Known rows, with every way that one mark hangs from another:
D{Q U W Z}: [-2.437  1.036  0.822  1.767  2.773 -2.273 -0.804  0.581 -4.942  0.011
  1.245 -0.752  2.134 -0.386  0.953  3.042 -0.311 -0.656 -0.390 -0.789
  0.263 -2.154  1.331 -0.685 -1.900 -0.588]
N{W{D{B U Z}}}: [ 1.053 -2.996  1.141  1.378  1.702 -1.979  2.529  2.673  0.492  0.875
 -1.611  1.708 -1.271 -2.211 -4.000 -0.632 -2.920 -0.363  1.526  1.669
 -0.846 -1.059  2.292 -0.524  0.744 -1.331]
D{Q U W{N} Z}: [-1.380  1.151  0.899  2.215  4.015 -3.289 -0.797  2.644 -3.764 -0.494
  0.531 -0.845  3.736  3.198  0.288  2.037 -0.474 -0.286  0.258 -1.222
  1.471 -1.271  0.861  1.591 -1.782 -0.720]
T{A{D{W} M{B}}}: [ 1.580 -0.676  1.061 -3.196 -4.529  6.362  1.628 -3.868  1.689 -0.605
 -1.796 -2.479 -3.163  3.226  5.104 -0.779  0.987 -1.174 -1.922 -0.795
 -2.536 -0.256 -1.286 -1.359  0.457  3.887]
D{B U W{N} Z}: [ 0.896  1.360  1.010  0.776  5.183 -2.422  3.769  3.755 -0.912 -0.079
 -0.217 -0.074  2.649  3.510 -2.399 -0.557  0.813  1.652  1.362 -0.345
  1.128 -1.232  2.624 -0.234  0.787 -0.147]
W{D N}: [ 0.130  0.055 -0.762 -0.695 -2.169  1.001 -1.216  1.545  2.792  1.685
 -1.563 -1.121 -0.887  3.898 -0.526 -1.443 -2.025 -0.820  0.127  0.589
 -0.168  3.236 -1.417  2.259  1.656  0.306]
X{N{W}}: [-0.941 -3.891 -0.098 -2.573 -0.165  6.866 -1.473 -3.800  4.694  1.382
 -0.655  1.339 -2.386  2.138  0.160 -1.551  1.859  0.965 -0.352 -1.099
  0.966 -1.381 -2.029 -2.710 -0.826  3.795]
W{D{U}}: [-1.901 -0.152 -0.311 -0.656 -2.366 -1.604 -1.009  1.012  2.286  0.580
 -2.483 -1.715 -2.280  0.579 -3.420  0.358 -2.612 -1.937  0.342  1.989
 -1.780  0.231 -0.864  0.718  2.508 -2.409]
U{N}: [-1.157 -0.481 -0.899 -1.701 -1.518  0.407 -1.552 -4.865  2.367  0.825
  1.997 -2.110 -0.785 -2.518  0.336 -0.275  3.880  0.381 -0.563 -0.297
  0.854  0.567 -2.522  0.682  0.567  1.339]
X{N}: [-0.952 -0.694 -0.902 -1.958 -1.215  6.147 -1.037 -3.553  2.510  1.309
 -0.090  1.352 -1.040  2.482 -0.235 -0.489  2.276  0.786  0.168 -0.583
  0.982  0.438 -2.908 -3.124 -0.268  1.508]
B{M}: [-0.574 -0.054 -1.904 -1.926 -1.862  6.050 -0.216 -3.282  2.214  1.334
 -2.766 -0.720 -1.877  2.000 -0.427  0.423  0.819  0.614  0.602  2.297
 -0.916  1.269 -3.160 -1.388  0.806  0.379]
W{D}: [-0.660  0.109 -0.935 -0.807 -3.255  1.488 -1.309 -1.055  1.529  1.401
 -0.306 -1.837 -2.671  0.764  0.248 -0.480 -1.302 -1.416 -0.140  1.060
 -0.601  2.357 -0.819  0.136  1.428 -0.164]
D{B{M} Q U}: [ 1.315  1.030 -1.684 -0.417  0.837  1.038  0.294 -0.069 -2.320  0.390
 -0.476  1.654  0.650 -0.439 -1.215  0.373 -0.296  1.386  0.855  2.046
 -1.332  0.540 -1.408 -1.735 -0.111 -0.731]
D{B U{N} Z}: [ 0.690 -0.231  0.879  0.583  2.543 -3.339  2.579 -1.151 -0.794 -0.753
  1.544  0.112  1.529 -5.253 -3.848  0.228  2.744  2.244  2.224  0.850
  1.888 -1.442  0.422 -0.547  0.365 -1.911]
T{A{M{B}}}: [ 2.322 -1.975  1.036 -3.841 -2.920  6.239  1.801 -5.885  3.862  0.092
 -2.043  0.308 -3.838  4.977  2.450 -0.160  2.302 -0.824  0.424  1.243
 -1.226  1.618 -3.006 -1.470  0.957  2.263]
W{N}: [-0.064  0.096 -0.971 -1.661 -0.882  0.900 -0.445 -0.258  5.128  1.423
 -0.779 -1.171  0.722  5.283  0.143 -0.430  2.434  0.346  0.291 -0.095
  0.839  2.419 -1.901  1.443  0.625  0.974]
A{M}: [-0.965 -0.231  0.878 -2.746 -2.618  2.837 -0.361 -4.324  3.882  0.426
  0.394 -0.079 -2.504  4.671  0.866  0.940  1.799 -0.035  2.724  0.719
 -1.080  1.813  0.090  0.297  2.233  0.875]
N{W}: [-1.216 -3.626 -0.424 -2.835 -0.724  2.299 -0.930 -3.229  6.072  1.501
 -0.011 -0.924 -1.805  1.829  1.201 -0.421  1.921 -0.111 -0.800 -0.388
 -0.586  0.536 -1.128 -0.192  0.199  3.450]
Z{D}: [-0.410  1.351 -1.472 -1.292 -0.876  0.185  0.055 -1.829  5.371 -0.647
  0.494  0.379 -1.580  0.983  1.255 -0.706  4.622 -0.078 -0.937 -0.172
 -0.317  0.879  0.475 -0.825  0.464 -1.741]
W{D{B Q} N}: [ 3.395  1.296 -0.988  0.872 -0.614 -0.821 -0.873  2.807 -1.971  1.735
  1.864  1.230  0.383  1.738  2.419 -1.991 -2.313  0.704 -0.018 -0.807
  0.649  4.408  0.242  1.613 -0.098  1.084]
W{D{B U Z} N}: [ 1.989  0.162  0.425  2.129  1.819 -3.580  2.993  5.595 -0.219  0.290
 -2.322  0.991  1.028  1.560 -4.946 -1.103 -3.319  0.387  2.438  1.971
  0.981  0.930  1.126  1.000  1.787 -3.494]
T{A{D{U{N{W}}}}}: [-0.929 -3.654 -0.530 -2.216 -3.510  1.711 -1.459 -1.622  7.688 -2.553
 -3.958 -3.039  0.007 -5.342  0.418 -1.142  2.533 -1.843 -2.822 -0.046
 -0.513 -2.629 -2.490  1.961  0.954  1.205]
X{N{W{D{U}}}}: [-1.478 -3.892  0.324 -1.257 -0.909  3.393 -2.214 -0.663  3.513  0.336
 -3.195  1.860 -3.432  0.604 -3.952 -1.485 -3.043 -1.174  0.188  1.003
 -0.677 -2.575 -1.580 -0.614  1.663 -0.192]

Rows:
[-0.381  1.100  0.571  0.657  2.619  1.077  1.250  0.910 -0.877  0.505
  0.325 -1.720  1.734  4.375  1.502  0.335  0.841  0.308  0.358 -0.834
  2.231  0.212  0.832  0.406 -0.701  1.431] -> D{W{N} Z}
[-0.144  0.054  0.621  3.690  0.453 -3.777 -1.409  4.080 -2.633 -0.146
 -1.873  0.479  2.304  1.619 -2.224  1.642 -4.128 -1.319  0.935  0.893
  1.116  1.080 -0.597  2.585 -1.172 -3.151] -> W{D{Q U Z} N}
[-1.518 -0.332  0.297  1.737 -1.048 -2.087  0.530  2.579  0.094  0.337
 -2.324 -0.472 -0.959 -1.191 -4.181  1.287 -3.141 -1.206  1.043  2.707
 -0.368 -0.645 -0.017  0.192  0.824 -3.713] -> W{D{U Z}}
[ 2.260  0.741  0.092  1.199  1.703 -0.425  2.123 -0.127 -4.032  1.681
  3.442  2.229  1.994 -1.880  2.663  1.484  1.378  1.693  0.041 -0.926
  1.942  2.096  0.622 -2.012 -3.075  1.409] -> D{B Q Z}
[-1.182  2.104 -1.429  0.416  0.270 -3.955 -1.838 -0.284  2.558 -1.914
  0.710  1.998  0.480 -0.919  0.023  0.909  2.886 -1.071 -1.801  0.154
 -0.960 -0.319  0.115  0.564 -0.567 -4.030] -> Z{D{Q U}}
[ 2.783  1.312 -1.705 -0.907 -0.121  4.209  0.046 -1.958 -3.161  1.459
  0.753  1.712  0.283 -0.183  2.292 -0.253  0.420  1.715  0.794  0.973
 -0.712  2.467 -1.589 -2.368 -1.228  1.886] -> D{B{M} Q}
[-2.864  0.581  0.033 -1.458  1.121 -1.395 -1.499 -3.629 -0.275 -1.223
  2.112 -3.835 -0.039 -2.470 -1.253  0.108  2.623 -0.550 -0.608 -0.492
  0.069 -2.518 -0.427  1.451  1.983  0.008] -> D{U{N} W}
[-2.532 -0.812 -0.252  0.716 -2.486 -2.142  1.499  2.694  3.387 -0.623
 -2.947 -2.624  1.142 -1.976 -3.249  2.075  0.447  0.550 -0.780  0.375
 -0.236 -1.153 -1.467 -0.041 -0.916 -2.836] -> A{D{U Z}}
[ 1.305  0.785  0.216  3.352 -0.446 -0.721 -1.205  2.952 -3.369  1.090
  0.158  0.977  1.835  1.331  1.553  0.830 -3.407 -0.696  0.278 -0.515
  1.772  3.049 -0.685  1.672 -2.275 -0.558] -> W{D{Q Z} N}
[-1.194 -2.724  0.025  0.531 -1.028 -2.362 -3.935  0.127  0.515  0.438
 -0.767  0.202 -1.691 -0.744 -0.301  0.340 -3.366 -2.296 -1.245  0.236
 -1.978 -0.428 -0.260  1.952 -0.055 -0.104] -> N{W{D{Q U}}}
[ 2.520 -1.945  0.573 -3.179 -6.036  5.685  2.051 -4.043  5.696 -0.185
 -2.883 -0.784 -3.709  3.183  3.288 -0.377  1.379 -0.908 -1.318  0.395
 -2.001  1.598 -3.549 -0.653  0.418  2.246] -> T{A{D M{B}}}
[-0.438 -3.493  0.009 -1.560 -1.662  5.882 -2.610 -2.271  1.997  1.617
 -1.594  1.798 -3.347  0.864 -0.210 -2.265 -2.300 -0.645 -0.382 -0.189
 -0.121 -0.327 -1.272 -1.514  0.336  2.341] -> X{N{W{D}}}
[ 2.536  2.529  0.543  1.558  4.275 -0.596  1.884  2.252 -6.152  0.915
  3.699  1.218  3.507  2.100  3.717 -0.029  0.239  1.720  0.252 -2.264
  2.311  1.583  2.457 -0.381 -2.337  2.884] -> D{B Q W{N} Z}
[-1.761  0.268  0.830  0.854  4.051 -2.315  1.026  2.786  0.062 -0.471
 -1.033 -1.588  2.260  4.220 -2.011  0.528 -0.061  0.050  1.245  0.248
  0.941 -1.837  0.960  0.771  0.735 -1.492] -> D{U W{N} Z}
[ 0.189 -2.837  0.155 -0.778  1.880 -3.355 -1.630 -2.555  0.438 -0.460
  2.843  0.666  1.398 -5.346 -0.010 -0.728  2.645  1.106 -0.638 -0.934
  0.425 -1.253 -0.474  1.223 -0.314  2.264] -> D{B Q U{N{W}}}
[-2.374  2.470 -0.670 -1.106  1.443 -2.105 -0.127 -0.016  2.381 -2.606
  0.355  0.095 -1.468  1.103 -0.410 -0.221  3.540 -1.265 -1.820 -0.075
 -1.272 -2.612  2.712 -0.394  1.594 -3.145] -> Z{D{U W}}
[-0.642 -0.393  1.968 -0.413 -3.423  2.599  2.176 -0.076  4.248 -3.205
 -5.574 -0.832  0.655  1.425 -0.702  1.979 -0.149 -1.811  2.430  1.911
 -0.378 -1.621 -0.026 -0.367  0.889 -2.384] -> T{A{D{U Z} M}}
[ 0.764 -0.018 -0.521 -0.620 -0.705 -1.944  1.167  2.234  1.504  0.938
 -0.999 -0.022 -2.052 -0.575 -3.340 -1.330 -1.842 -0.102  0.860  1.843
 -1.698  0.779  0.632 -0.105  2.993 -1.871] -> W{D{B U}}
[ 0.318  1.459 -0.623 -2.003  2.079  2.382  0.814 -2.808 -3.232 -1.309
  0.285 -1.210 -1.050 -3.014 -2.110 -1.859  1.323  1.745  1.136  2.061
 -0.866 -2.606 -0.026 -0.711  2.123  0.025] -> D{B{M} U{N} W}
[ 0.905  0.002 -1.928 -1.393 -2.778  0.722  1.131 -0.608  1.321 -1.283
 -2.077 -1.934 -0.471 -6.380 -3.887 -1.707  0.863  2.404  0.192  1.765
 -1.458 -0.911 -3.075  0.823  1.351 -1.509] -> A{D{B{M} U{N}}}
[ 1.099 -0.174  0.829  1.778  0.942 -3.752  2.092  0.720 -3.086 -0.639
  0.511  0.575 -0.032 -6.482 -4.405 -0.451 -1.168  0.541  1.776  1.945
  1.193 -0.990  1.230  0.417  1.085 -3.299] -> W{D{B U{N} Z}}
[-2.101  0.905  0.013 -1.553  2.042 -1.331 -0.530  1.542  2.907 -0.147
 -1.304 -2.141  1.183  5.794 -1.442 -0.501  0.714 -0.414 -0.157 -0.639
 -0.591 -1.207  0.222  1.823  2.012 -0.168] -> D{U W{N}}
[-3.154  1.526 -0.648 -0.032 -2.202 -2.365 -2.328  1.448 -1.366 -0.861
  0.616 -2.802  0.728 -1.052  2.309  1.343 -0.002 -0.831 -2.753 -2.522
 -1.838 -1.541 -0.254  1.405 -0.830  1.139] -> A{D{Q U W}}
[ 0.270  2.020  0.169  1.256 -1.817  3.685  0.198  0.686 -3.450 -0.909
 -0.241 -1.619  2.732 -2.212  8.001  2.131 -0.043 -1.672 -3.498 -1.840
  1.488 -0.178  0.679 -1.385 -3.284  2.420] -> T{A{D{Q W Z}}}
[-1.207 -3.016  1.050  2.530  0.269 -2.819 -2.308  1.437 -1.683 -0.067
 -0.790  1.111 -0.574 -2.501 -1.021  1.751 -4.205 -1.697  0.068  0.611
 -0.011 -0.976  0.821  0.457 -2.051 -0.898] -> N{W{D{Q U Z}}}
[-0.287  0.902  0.679  0.480  3.803 -1.832  3.720  1.771 -2.759  0.117
  1.387  0.149  0.900  0.228 -1.785  0.622  1.029  1.115  0.944  0.429
  0.719 -2.224  2.962 -1.611  0.629 -0.767] -> D{B U W Z}
[-1.304  0.453 -0.171  1.078 -2.191 -3.779 -3.908 -1.409 -2.802 -0.567
  1.279 -1.596  0.241 -5.301 -0.939  0.423 -1.841 -1.822 -0.561  0.368
 -0.138  0.148 -1.563  3.208  0.533 -1.778] -> W{D{Q U{N}}}
[ 0.967  1.120 -0.507  1.245 -2.346 -0.514 -3.017  1.502 -0.131  1.115
  0.496 -0.306  0.399  2.943  2.376 -0.524 -2.906 -1.291 -0.674 -0.629
  0.677  3.972 -1.396  3.217 -0.548  0.579] -> W{D{Q} N}
[ 2.602 -2.361  0.591  2.203  1.067 -0.860  0.770  0.945 -3.690  1.743
  2.451  3.056 -0.580 -3.449  2.360  0.108 -3.064  0.016  0.224 -0.729
  0.512  1.241  2.502 -1.286 -2.156  2.485] -> N{W{D{B Q Z}}}
[ 0.593  0.496  0.486  1.714  2.356 -3.401  1.759  1.599 -3.102  0.306
  1.717  2.009  2.631 -1.858 -1.301  2.054  0.837  1.552  0.845  0.102
  1.173  0.414  0.186 -1.533 -2.105 -1.232] -> D{B Q U Z}
[ 0.303  1.999  0.150 -0.472  2.965 -3.479 -1.153 -1.732 -5.100 -0.721
  4.376 -0.793  1.419 -4.502  1.428 -0.335  2.526  0.942 -0.792 -2.005
  0.417 -1.156  1.450  0.659  0.246  1.340] -> D{B Q U{N} W}
[ 2.323 -2.995 -0.033 -1.549 -0.631  5.508  0.091 -1.209  0.871  1.868
 -0.122  3.417 -3.933 -0.129 -0.038 -3.974 -1.785  0.501  0.411 -0.346
  0.101 -0.142  0.511 -2.518  0.410  3.007] -> X{N{W{D{B}}}}
[ 0.385  1.309  0.079 -1.234  3.533 -1.946  1.723  2.693  2.047  0.038
  0.747 -1.499  1.086  4.412 -1.451 -2.110  1.121  1.318  0.591 -0.925
 -0.464 -0.720  1.536  0.859  2.239  0.871] -> D{B U W{N}}
[ 1.878  4.216 -1.171 -0.156  2.904 -0.811  0.776 -0.675 -2.917 -1.116
  5.288  2.751 -0.121 -1.266  5.660 -1.263  3.833  0.879 -2.246 -2.687
 -0.199  0.829  4.300 -1.650 -1.524  1.006] -> Z{D{B Q W}}
[-1.955 -0.934  1.768  0.558 -2.898 -1.246  1.228  0.492  3.615 -1.733
 -3.362 -0.505  0.293  0.854 -3.247  2.826 -0.676  0.340  2.645  0.856
 -1.343 -1.241  0.149  0.518  0.593 -2.830] -> A{D{U Z} M}
[ 1.684  0.683 -0.509  1.797  2.391  0.635  1.987  0.985 -4.674  0.423
 -1.388  2.169  2.052 -2.044 -1.952  2.049 -0.914  1.791  1.888  2.218
  0.273 -0.199 -0.566 -2.062 -1.394 -1.967] -> D{B{M} Q U Z}
[ 0.896 -3.407  0.234 -1.118  0.282  2.511  0.194  0.712  1.798  0.480
 -1.460  3.166 -3.151 -0.494 -3.893 -3.214 -2.305  0.418  1.042  0.617
 -0.579 -1.804 -0.245 -2.087  1.856  0.783] -> X{N{W{D{B U}}}}
[ 1.129  0.575 -0.351  1.051 -0.594 -4.265 -1.483 -0.420 -3.989 -0.229
  2.609  0.319 -0.045 -6.229 -1.039 -0.926 -1.496 -0.358  0.061  0.123
  0.173  0.478  0.051  1.976  0.624 -1.373] -> W{D{B Q U{N}}}
[-1.072  0.008  0.716  3.110 -0.105 -4.725 -2.669 -0.350 -5.422 -0.435
  1.025  0.006  1.211 -6.706 -1.829  2.037 -2.499 -1.196  0.594  0.822
  1.636 -0.859 -1.102  2.142 -1.095 -3.564] -> W{D{Q U{N} Z}}
[-1.615  0.911 -0.176  0.639 -1.655  1.162  1.375  0.937 -1.246  0.442
  0.330 -2.836  0.296 -1.511  2.789  1.098  0.769  0.466 -1.758 -1.571
  0.180 -0.964  1.089 -0.942 -1.427  1.649] -> A{D{W Z}}
[ 1.617  0.331 -0.352 -0.219  0.406 -2.755  0.977  4.392  2.657  0.630
 -1.885 -0.079 -0.595  2.901 -3.835 -2.527 -2.358  0.117  1.461  1.270
 -1.032  1.574  0.181  2.081  2.780 -2.250] -> W{D{B U} N}
[ 0.377  1.857  1.025  1.789  4.205 -3.040  1.703  1.654 -6.630 -0.078
  3.022  0.757  2.283 -1.714  0.741  1.599  0.773  0.881  0.106 -0.853
  0.719 -1.235  2.949 -2.053 -1.474  0.197] -> D{B Q U W Z}
[-0.748  3.479 -0.629  0.541  3.033 -3.689 -1.989  2.264  0.347 -2.712
  0.777  0.438  1.859  3.752  1.436 -0.339  2.150 -1.417 -1.808 -1.447
 -0.432 -1.194  1.949  2.365 -0.675 -2.359] -> Z{D{Q U W{N}}}
[ 0.844  1.484  1.058 -2.537 -2.590  2.318  2.451 -1.012  0.285 -0.187
  1.873 -0.801 -2.131  1.915  3.393 -1.705  0.903  1.626  1.334 -2.192
 -2.097  0.793  2.950 -0.394  1.552  3.115] -> A{D{B W} M}
[-1.952  3.477 -1.112  0.507  1.898 -3.517 -1.896 -0.025 -0.897 -2.603
  2.435  0.365  0.301  0.159  1.870  0.212  2.434 -1.181 -2.450 -1.277
 -0.833 -1.758  2.435  0.395 -0.681 -2.149] -> Z{D{Q U W}}
[-0.014  1.798  0.665  2.057  2.950 -0.026 -0.775  1.052 -4.627  0.794
  2.182 -0.480  3.663  3.415  4.171  1.506  0.078  0.204 -0.259 -2.188
  2.255  1.024  1.462  0.763 -2.514  2.353] -> D{Q W{N} Z}
[ 0.420 -3.197  0.842  1.840 -0.019  4.234 -2.308 -1.185 -3.679  1.420
  0.120  4.232 -0.589 -1.885  1.552  0.190 -3.632 -0.571  0.232 -0.717
  1.880 -0.213 -0.697 -2.187 -3.131  2.019] -> X{N{W{D{Q Z}}}}
[ 0.559  1.028 -1.523 -0.318 -5.487  3.910 -1.628 -0.576  2.568 -0.168
 -1.212 -1.904  1.083 -1.363  7.172  0.944  1.394 -1.529 -3.517 -1.580
 -0.247  2.374 -2.711 -0.494 -2.363  1.761] -> T{A{D{Q}}}
[ 1.931 -0.021  1.791 -0.244 -2.844  0.918  3.946 -0.140  1.175 -0.117
 -0.107  0.945 -0.227 -0.073  0.772  0.542  0.854  2.198  2.861 -0.102
 -0.705  1.321  1.389 -0.886 -0.350  0.161] -> A{D{B Z} M}
